Each row comes from the steps of one path. Every step used is in the known rows, and no mark comes twice. Write the path behind each row, first mark first.
Known rows:
P -> G: [ 0.00 -0.04 -0.02 -0.07  0.04 -0.03 -0.11  0.07  0.04 -0.05  0.03 -0.01
  0.07 -0.01 -0.01 -0.08 -0.06  0.00 -0.06 -0.07  0.00  0.07  0.04 -0.17]
C -> Z -> P: [-0.02  0.09  0.12  0.02 -0.15 -0.02 -0.08  0.07 -0.09  0.19 -0.03 -0.33
  0.05  0.06 -0.05 -0.04  0.00  0.03 -0.13 -0.17  0.02  0.08 -0.18 -0.03]
J -> A -> C -> Z -> P -> G: [ 0.20  0.07  0.17 -0.05 -0.25  0.02  0.10  0.04 -0.05  0.15  0.09 -0.15
 -0.05  0.01  0.00 -0.39 -0.15 -0.07  0.06 -0.20  0.05  0.20 -0.14 -0.43]
Z -> P -> G -> E -> A: [-0.09 -0.11  0.02 -0.06 -0.28 -0.17  0.11  0.15  0.14 -0.02  0.19  0.05
  0.18 -0.03 -0.02 -0.12 -0.23  0.09 -0.09 -0.14  0.05  0.21 -0.13 -0.32]
J -> A -> E: [ 0.16  0.04  0.05 -0.07 -0.13  0.12 -0.14 -0.08 -0.01 -0.03 -0.19 -0.02
 -0.18  0.10  0.08  0.06 -0.16 -0.04  0.15  0.14 -0.11 -0.15 -0.16 -0.06]
P -> G -> E -> A: [-0.06 -0.11  0.05 -0.11 -0.14 -0.12  0.04  0.21  0.13 -0.10  0.08  0.16
  0.11  0.01  0.02 -0.07 -0.20  0.03 -0.03 -0.14 -0.01  0.15 -0.16 -0.19]
P -> A: [-0.07 -0.09  0.05  0.02  0.13  0.03 -0.11  0.09  0.02 -0.06 -0.22 -0.13
  0.07  0.03 -0.03  0.10 -0.05  0.04 -0.02 -0.05 -0.08  0.02 -0.10  0.20]
C -> A -> E -> G -> P -> Z: [-0.01 -0.04 -0.25 -0.08  0.21  0.06 -0.01 -0.25  0.11 -0.06  0.33  0.28
  0.05 -0.02  0.01  0.16  0.24  0.05  0.00  0.29 -0.09 -0.20  0.51 -0.12]
A -> J: [ 0.11  0.03  0.02  0.00 -0.06 -0.01  0.10  0.05 -0.01 -0.06 -0.22 -0.01
 -0.12 -0.01  0.05  0.05 -0.10 -0.05  0.06  0.08  0.09  0.07 -0.08  0.07]
P -> Z -> C -> A: [ 0.01  0.02 -0.17  0.12  0.23 -0.06 -0.23  0.06 -0.07 -0.02  0.21  0.05
  0.08 -0.06 -0.01  0.23  0.11  0.00 -0.13  0.26  0.04 -0.07  0.29  0.24]
A -> E -> G -> P -> Z: [-0.09 -0.04 -0.18 -0.14  0.10  0.03 -0.03 -0.29  0.14 -0.08  0.36  0.19
  0.09 -0.04  0.03  0.20  0.12  0.05  0.02  0.18  0.00 -0.16  0.37 -0.17]
Z -> C -> A -> E -> G -> P: [-0.12  0.03 -0.20 -0.02  0.27  0.05 -0.12 -0.20  0.03  0.04  0.17  0.21
 -0.05 -0.07 -0.03  0.16  0.27  0.03  0.00  0.16 -0.10 -0.33  0.39  0.17]
G -> E -> A: [-0.07 -0.05  0.08 -0.07 -0.15 -0.06  0.01  0.24  0.07 -0.10 -0.09  0.09
  0.03  0.05  0.05  0.07 -0.20  0.00  0.00 -0.03 -0.04  0.07 -0.25  0.08]
Z -> P: [-0.01  0.01 -0.02  0.01 -0.10 -0.04 -0.08  0.06  0.01  0.04 -0.01 -0.19
  0.06  0.01 -0.01  0.00 -0.09  0.03 -0.09  0.00  0.04  0.08  0.00 -0.06]
Z -> P -> A -> C: [-0.03 -0.06  0.07  0.10  0.00  0.03  0.11 -0.06  0.05 -0.01 -0.13 -0.19
  0.08 -0.02 -0.05 -0.14 -0.09  0.01  0.01 -0.09  0.04  0.19 -0.09  0.03]
D -> A -> C -> Z -> P -> G: [ 0.06  0.03  0.12  0.15 -0.17 -0.11  0.17 -0.04 -0.14  0.16  0.16 -0.14
  0.05 -0.02 -0.08 -0.40  0.07 -0.03 -0.03 -0.32  0.10  0.21 -0.16 -0.34]
G -> P: [ 0.00 -0.02 -0.03 -0.10  0.08 -0.03 -0.10  0.02  0.04 -0.05  0.07  0.03
  0.05  0.03  0.02  0.04 -0.03 -0.04 -0.03  0.04 -0.05  0.08  0.22 -0.01]
C -> A -> E: [ 0.07  0.03 -0.03  0.05  0.09  0.14 -0.09 -0.13 -0.03 -0.01 -0.21  0.02
 -0.10  0.12  0.01  0.04  0.10  0.00  0.02  0.17 -0.16 -0.14  0.00  0.10]
Z -> C -> A -> J: [ 0.09  0.06 -0.07  0.13  0.11 -0.04  0.02  0.08 -0.10 -0.01 -0.15  0.07
 -0.14 -0.09  0.00  0.12  0.07 -0.04  0.01  0.20  0.08 -0.05  0.10  0.32]
P -> Z: [ 0.02 -0.02 -0.07 -0.02  0.05 -0.03 -0.15  0.04  0.01 -0.09  0.14 -0.02
  0.09  0.00  0.03  0.15 -0.04  0.01 -0.07  0.16  0.04  0.05  0.11 -0.02]
Z -> C -> A: [ 0.00  0.06 -0.09  0.09  0.21 -0.01 -0.23  0.13 -0.09  0.03 -0.07  0.00
 -0.04 -0.02 -0.03  0.12  0.09 -0.02 -0.08  0.12 -0.05 -0.11  0.14  0.33]
P -> G -> E: [ 0.01 -0.08 -0.03 -0.12  0.01 -0.07 -0.04  0.23  0.10 -0.09  0.10  0.16
  0.16 -0.04 -0.03 -0.13 -0.03  0.04 -0.06 -0.14 -0.05  0.12 -0.06 -0.25]
C -> A -> J: [ 0.17  0.02 -0.03  0.04  0.05  0.02  0.11  0.10 -0.04 -0.05 -0.25  0.09
 -0.15  0.01  0.01  0.00  0.02 -0.04  0.05  0.19  0.00  0.03  0.04  0.12]
G -> E -> A -> C: [ 0.01 -0.01  0.12 -0.03 -0.16  0.03  0.16  0.17  0.05 -0.13 -0.12  0.12
 -0.05  0.03  0.07 -0.13 -0.22 -0.09  0.10 -0.06  0.02  0.17 -0.27  0.03]
C -> A: [ 0.09  0.02 -0.06  0.00  0.13  0.05 -0.12  0.13 -0.03 -0.02 -0.18  0.00
 -0.05  0.06 -0.01  0.01  0.05 -0.03 -0.06  0.13 -0.11 -0.03  0.09  0.14]
J -> A -> C -> Z: [ 0.24  0.14  0.22 -0.08 -0.12  0.14 -0.01  0.12 -0.13  0.06 -0.20 -0.11
 -0.20  0.09  0.08 -0.21 -0.14 -0.14  0.14 -0.11 -0.02  0.05 -0.26 -0.04]
G -> E -> A -> C -> Z -> P: [-0.03  0.05  0.24  0.04 -0.32 -0.02  0.22  0.13 -0.02  0.10 -0.02 -0.12
  0.02  0.06  0.02 -0.22 -0.15 -0.02  0.00 -0.25  0.08  0.23 -0.42 -0.06]

Write each row's path:
[-0.04  0.04  0.23  0.04 -0.30 -0.05  0.19 -0.08 -0.03  0.12  0.08 -0.20
  0.02  0.04 -0.01 -0.29 -0.18 -0.05 -0.03 -0.28  0.13  0.26 -0.23 -0.25]
E -> A -> C -> Z -> P -> G
[ 0.25  0.07  0.08 -0.08 -0.09  0.11 -0.01  0.11 -0.02 -0.07 -0.18  0.01
 -0.18  0.04  0.10 -0.18 -0.23 -0.15  0.18  0.08 -0.01  0.06 -0.08 -0.07]
J -> A -> C
[-0.02 -0.04  0.18  0.12 -0.13 -0.07  0.21 -0.03 -0.05  0.14 -0.22 -0.29
  0.02  0.01 -0.08  0.00 -0.03  0.09 -0.04 -0.17  0.11  0.15 -0.29  0.10]
C -> Z -> P -> A -> J
[ 0.05  0.09  0.15  0.18 -0.18 -0.05  0.14  0.00 -0.20  0.16 -0.01 -0.22
 -0.03  0.02 -0.03 -0.27  0.08 -0.05  0.00 -0.22  0.08  0.14 -0.25 -0.09]
D -> A -> C -> Z -> P
[-0.12 -0.04  0.17  0.09 -0.04 -0.02 -0.03  0.02 -0.06  0.17 -0.13 -0.37
  0.13  0.05 -0.10  0.01  0.02  0.10 -0.13 -0.24 -0.01  0.10 -0.23  0.12]
C -> Z -> P -> A
[ 0.03  0.01  0.09  0.02 -0.23 -0.06  0.18  0.03  0.00 -0.09 -0.24  0.00
 -0.15  0.03  0.08  0.11 -0.27 -0.06  0.08  0.10  0.13  0.09 -0.20  0.14]
E -> A -> J
[-0.01 -0.07  0.07 -0.02 -0.28 -0.10  0.26  0.07  0.14 -0.05  0.17  0.10
  0.11 -0.05  0.01 -0.31 -0.24 -0.01  0.01 -0.16  0.10  0.31 -0.16 -0.37]
Z -> P -> G -> E -> A -> C
[-0.01  0.05 -0.14 -0.06  0.13  0.17 -0.04 -0.09  0.01  0.00 -0.15  0.13
 -0.11  0.05  0.00  0.06  0.19  0.04  0.03  0.13 -0.16 -0.32  0.09  0.08]
C -> A -> E -> G
[ 0.08  0.06 -0.04 -0.18 -0.08  0.15 -0.11 -0.05  0.04 -0.03 -0.12  0.08
 -0.19  0.03  0.07  0.08 -0.07  0.01  0.15  0.10 -0.09 -0.31 -0.06 -0.10]
J -> A -> E -> G
[-0.17 -0.12 -0.09 -0.14  0.21 -0.01 -0.03  0.01  0.14 -0.08  0.06  0.07
  0.13 -0.07 -0.05  0.11  0.07  0.08  0.00 -0.07 -0.08 -0.08  0.25  0.07]
E -> G -> P -> A
[-0.17 -0.06 -0.03 -0.03  0.12  0.12 -0.03 -0.17  0.08 -0.05 -0.21 -0.02
 -0.01  0.01 -0.03  0.17  0.09  0.12  0.06 -0.04 -0.10 -0.25 -0.11  0.15]
P -> A -> E -> G
[-0.04 -0.05  0.20  0.03  0.15  0.06  0.11 -0.07 -0.02  0.03 -0.09 -0.11
  0.06  0.05 -0.04 -0.14  0.07 -0.06  0.05 -0.23 -0.05  0.19 -0.04  0.10]
G -> P -> A -> C -> Z
[-0.01 -0.03 -0.22  0.07  0.29 -0.10 -0.18 -0.04 -0.01 -0.03  0.41  0.16
  0.14 -0.09 -0.02  0.21  0.15 -0.01 -0.12  0.29  0.02  0.00  0.57  0.13]
G -> P -> Z -> C -> A
[ 0.03 -0.10  0.06 -0.07 -0.24 -0.14  0.27  0.15  0.12 -0.13 -0.02  0.24
  0.01 -0.06  0.04 -0.06 -0.25  0.02  0.05 -0.06  0.11  0.20 -0.21 -0.21]
P -> G -> E -> A -> J
[-0.08  0.02 -0.10  0.02 -0.02  0.02 -0.03 -0.12 -0.05 -0.02 -0.06  0.09
 -0.09  0.00  0.00  0.07  0.16  0.05  0.06 -0.01 -0.06 -0.30 -0.09 -0.01]
D -> A -> E -> G
[-0.09  0.00 -0.13 -0.21  0.13 -0.01 -0.07  0.05  0.10 -0.05  0.15  0.13
  0.05 -0.06  0.00  0.06  0.06  0.00 -0.01  0.01 -0.04 -0.11  0.31 -0.05]
E -> G -> P
[-0.10  0.02 -0.11 -0.16  0.08  0.08 -0.03 -0.22  0.11 -0.03  0.09  0.13
 -0.01  0.00  0.02  0.10  0.12  0.03  0.05  0.05 -0.09 -0.21  0.21 -0.08]
A -> E -> G -> P
[-0.07 -0.12 -0.08 -0.12  0.12 -0.04  0.22 -0.04  0.14 -0.10 -0.04  0.15
  0.04 -0.12 -0.03  0.10  0.04  0.05  0.06  0.01  0.06 -0.02  0.20  0.07]
E -> G -> P -> A -> J
[ 0.09  0.03  0.03  0.12 -0.01 -0.01  0.06  0.04 -0.14 -0.06 -0.12  0.02
 -0.08  0.01  0.03 -0.19  0.01 -0.11  0.09 -0.04  0.02  0.06 -0.12  0.01]
D -> A -> C
[-0.18 -0.08 -0.05  0.01 -0.02  0.06  0.02 -0.22  0.12  0.04 -0.08 -0.13
  0.07 -0.02 -0.07  0.12  0.06  0.16  0.00 -0.07 -0.05 -0.18 -0.07  0.02]
Z -> P -> A -> E -> G
[-0.07  0.01 -0.11  0.07  0.14 -0.07 -0.24  0.03 -0.05 -0.04  0.25 -0.04
  0.10 -0.08  0.01  0.28  0.00  0.01 -0.11  0.15  0.13 -0.03  0.17  0.19]
P -> Z -> C
[-0.08 -0.02 -0.31 -0.04  0.32 -0.09 -0.14 -0.01  0.06 -0.01  0.48  0.24
  0.13 -0.16 -0.03  0.24  0.24  0.04 -0.10  0.25  0.03 -0.16  0.65  0.10]
E -> G -> P -> Z -> C -> A
[ 0.08 -0.04 -0.17 -0.21 -0.01  0.05 -0.06 -0.21  0.14 -0.08  0.35  0.24
 -0.02 -0.04  0.08  0.18 -0.03  0.02  0.12  0.26 -0.04 -0.20  0.36 -0.28]
J -> A -> E -> G -> P -> Z
[-0.03  0.02  0.10 -0.01 -0.13 -0.07 -0.04  0.03 -0.03  0.19  0.12 -0.24
  0.13  0.02 -0.07 -0.18  0.00  0.06 -0.16 -0.26  0.04  0.16 -0.10 -0.27]
C -> Z -> P -> G
[-0.01  0.00  0.24  0.07  0.09  0.11  0.07  0.03 -0.09  0.05 -0.28 -0.21
 -0.01  0.08 -0.02 -0.13  0.04 -0.04  0.04 -0.26 -0.03  0.11 -0.30  0.21]
P -> A -> C -> Z
[ 0.04  0.12  0.17  0.06 -0.14  0.06  0.08 -0.01 -0.11  0.15 -0.05 -0.28
 -0.02  0.04 -0.01 -0.24 -0.01 -0.06 -0.03 -0.20  0.08  0.17 -0.20 -0.06]
A -> C -> Z -> P
[-0.09  0.09 -0.15  0.05  0.20  0.10 -0.16 -0.12 -0.04  0.04 -0.04  0.10
 -0.11 -0.05 -0.03  0.18  0.24  0.05  0.00  0.13 -0.07 -0.39  0.12  0.27]
Z -> C -> A -> E -> G
[ 0.01  0.00  0.01  0.14 -0.05 -0.01 -0.06 -0.16 -0.11 -0.02 -0.14  0.01
 -0.08  0.07  0.01  0.05  0.07 -0.01  0.05  0.01 -0.07 -0.13 -0.18  0.03]
D -> A -> E
[-0.01  0.02 -0.14  0.17  0.19  0.04 -0.18 -0.21 -0.06 -0.01  0.15  0.05
  0.00 -0.01  0.01  0.26  0.17  0.02 -0.06  0.30  0.00 -0.17  0.21  0.20]
P -> Z -> C -> A -> E
[ 0.07  0.10  0.18  0.13 -0.04  0.01  0.07  0.05 -0.23  0.08 -0.14 -0.11
 -0.10  0.06  0.01 -0.22  0.09 -0.11  0.05 -0.22  0.00  0.06 -0.28  0.05]
D -> A -> C -> Z
[ 0.10  0.02 -0.15  0.15  0.15 -0.09  0.02  0.02 -0.07 -0.04  0.11  0.12
 -0.04 -0.12  0.01  0.23  0.08  0.00 -0.05  0.34  0.17 -0.01  0.25  0.22]
P -> Z -> C -> A -> J
